Known rows, with every step that occurs:
sevu > savi > vuguvo > teted > metig: [ 85  22   5  27 -33  -9 -27   3  26  17  -3  -7   2 -16  34 -14   4  -3
  12  25  13  45]
teted > metig: [ 19  10  11  39  16  -1 -64 -16  -1  14 -31  -6  11 -31  41  -8   5  -2
  -2 -13  23  -9]
metig > teted: [-23 -19 -29   1 -31  -4 -38   8  23 -18 -47   4  -5   4  -7  10  -7   1
 -20 -30  21 -53]
metig > savi > vuguvo: [-35   3  -5 -20 -12  13 -28 -11  22  15  -6  22 -14  11 -10  19 -25 -43
   6 -17  19  36]
savi > metig > muvid > vuguvo: [-19 -31   3  -8  45  -7  46   7 -27  14 -15  26   1  14  -2 -18  60 -15
   6   1 -42 -15]
muvid > vuguvo > teted > metig > savi: [-17  42  24  36 -21   0  48 -12 -23  21 -33  41  17 -39  31 -33  45 -16
  22  32 -26 -51]
metig > muvid > vuguvo > teted: [ 13   1  -5   1  14  23  74  23 -21  13 -39  76  -2  -3  26 -33  46  18
  17  33 -74 -45]
levu > sevu > savi: [-32   8 -10 -11  -7  28   3  -7  34 -12 -16 -39  16   5  -4  15 -93  63
 -36  11  20  36]
muvid > vuguvo > savi > metig: [-38  14  11 -17   2  11 -11  -8  -8   0  28 -25 -33  -5  -8  -7  11  -6
  27 -23  31 -18]
levu > sevu > savi > metig > muvid: [-41 -25  -9 -11  34 -31  62  -4  -5  -8  18 -44  48  22 -31   8 -54  35
 -51  32 -33  69]
savi > metig > teted > vuguvo > muvid: [ 21 -21 -31  11  -2   1   8  14  -8 -50   9   0   5  51 -44   8  50 -14
  -3 -14 -13 -59]
teted > metig > savi > vuguvo: [ -4   6  21  14  -9  -8 -22 -20   7  28  -3   6  11 -22   3  11   3 -55
   5 -14  25  36]
muvid > vuguvo > savi > metig > teted: [-42 -11   3 -22 -46 -13  20   9   3 -16  17 -37 -29  -2 -37   7  24 -21
  12 -38  33 -64]
savi > vuguvo: [ 24  -8 -12  -8   3  46 -63   8  36  11 -22  13 -30  12  12   3   0 -20
   0 -28  26  26]
teted > vuguvo > savi > metig > muvid: [ -8 -10   3 -24  33  -9  21   5 -47 -21  62   1   6  42  -9   4   3  -2
  -1   3 -12   4]
savi > vuguvo > teted > metig > muvid: [ 82  -1   8  34  14  -7  25  15 -14  29  -1  41  19 -20  29 -25  54 -30
  -4  35 -54  25]
sevu > savi: [ -9   8 -15 -16  -8 -12 -59 -10  25   1 -20  -7 -10   1  14  14 -66  44
   6  -3  37  33]
teted > metig > muvid > vuguvo > savi: [ 13   3  62 -16  12 -10  70  -8 -36  32  16   6 -11 -55   6   6   7  16
  38  -1 -13 -17]
sevu > savi > metig > muvid: [-14 -26 -15 -15  31 -76  -5  -8 -13   1  17 -16  18  19 -13  10 -23  18
 -10  19 -16  61]
muvid > vuguvo: [-12   0   3 -10   0  53 -18   6  12  10 -54  33 -28  -2  27 -11  19  17
  24 -25   8 -47]
muvid > vuguvo > savi: [-27  22  27 -33 -15  42  -4  -3   6  10   2   3 -49 -26   4   6 -20  25
  36 -26  33 -31]
levu > sevu > savi > metig > teted: [-46 -26 -28  -1 -41 -29  29   6  33 -35   0 -80  35  25 -50  15 -43  25
 -59  -2  20   4]

Rows:
[ -2  23   3 -24  -3  53 -39   1 -10 -24  25   5 -22  26  17  12 -35  24
  15 -20  41 -27] -> teted > vuguvo > savi
[-37  -5   4 -22  40 -47  -9 -10 -30   1  62 -25  -2  -5 -22   8 -23 -13
  -9   5 -13  42] -> vuguvo > savi > metig > muvid
[-20 -26 -20  10  53 -38 -16  -2 -24   5   4  10  19  19  -2 -10  18 -18
 -22   8 -34  23] -> savi > metig > muvid
[ 36  34  -5  66   4   2 -48  -1  -7   8 -28  19  21 -33  56 -41  28  -5
 -10  26 -11 -25] -> vuguvo > teted > metig
[ -1  -7 -12  16  29  -3  62  19 -33   7 -13  47   8  13  15 -46  79 -14
   2  39 -76 -31] -> savi > metig > muvid > vuguvo > teted
[  2 -34 -36  11 -24   9 -22  19  -7 -43 -20   0  20  67  -8  -6  57 -26
 -22 -29  18 -72] -> savi > metig > teted > vuguvo
[ 59  21  12  34 -30  32  36  11  34   8   5 -34  32 -13  15 -13 -25  20
 -32  41  -4  50] -> levu > sevu > savi > vuguvo > teted > metig
[ 47   2  -7 -12  21  41 -37   2  31   6   9  17 -41   1 -20  19  -5 -12
  17 -13  -2  42] -> savi > vuguvo > muvid
[ 21 -14  16  23  39 -29   3  -8 -26  25 -20  18  27 -33  21  -3  10   0
  -8   5 -27   7] -> teted > metig > muvid
[-47  -3 -18  -8 -35 -43 -35  -1   6 -27  40 -54 -10  -2 -38  15 -15 -25
 -17 -30  39 -24] -> vuguvo > savi > metig > teted
[ 42  29  17  50  -8  35  11   7 -12  17 -50  36   4 -37  56 -46  66   2
  22  20 -20 -64] -> muvid > vuguvo > teted > metig
[-41  21  16  31   5 -32 -27 -33 -15  15 -14   5  29 -34  16   5 -17 -22
  -2   2  13   3] -> teted > metig > savi
[-23  -1  33 -49  11  13  63   2 -20  18  16  22 -37 -28  -8  13 -18  24
  32  -5 -16 -15] -> metig > muvid > vuguvo > savi
[  9  -8  -3 -26 -21  53  10   4  55  -1  -2 -38  -3  18 -15  24 -71  31
 -29  -3  29  70] -> levu > sevu > savi > vuguvo
[-43  19  -8  -2  15 -20 -75 -17  -3  -9  49 -44 -17  -1  -9   2 -28 -16
 -10 -17  39  21] -> vuguvo > savi > metig
[ 33 -20 -26 -15 -23 -32  19  10   6 -50  23 -24   9  54 -54  29  10  21
  12  -1   3 -19] -> sevu > savi > metig > teted > vuguvo > muvid
[ -3   0  -7 -30 -55  26  -1  15   1 -39  14  -5 -14  29 -17  24 -22  18
   5 -31  42 -74] -> metig > teted > vuguvo > savi
[-14  14   0 -26   9  10  -4 -17  19   7  27  26 -25  -7 -47  36 -24 -31
  18   1 -13  55] -> metig > savi > vuguvo > muvid
[ 91  -1  12  16 -11 -38  40  13   0  28   8  16  20 -18  20  -6  10  -2
   9  46 -35  60] -> sevu > savi > vuguvo > teted > metig > muvid
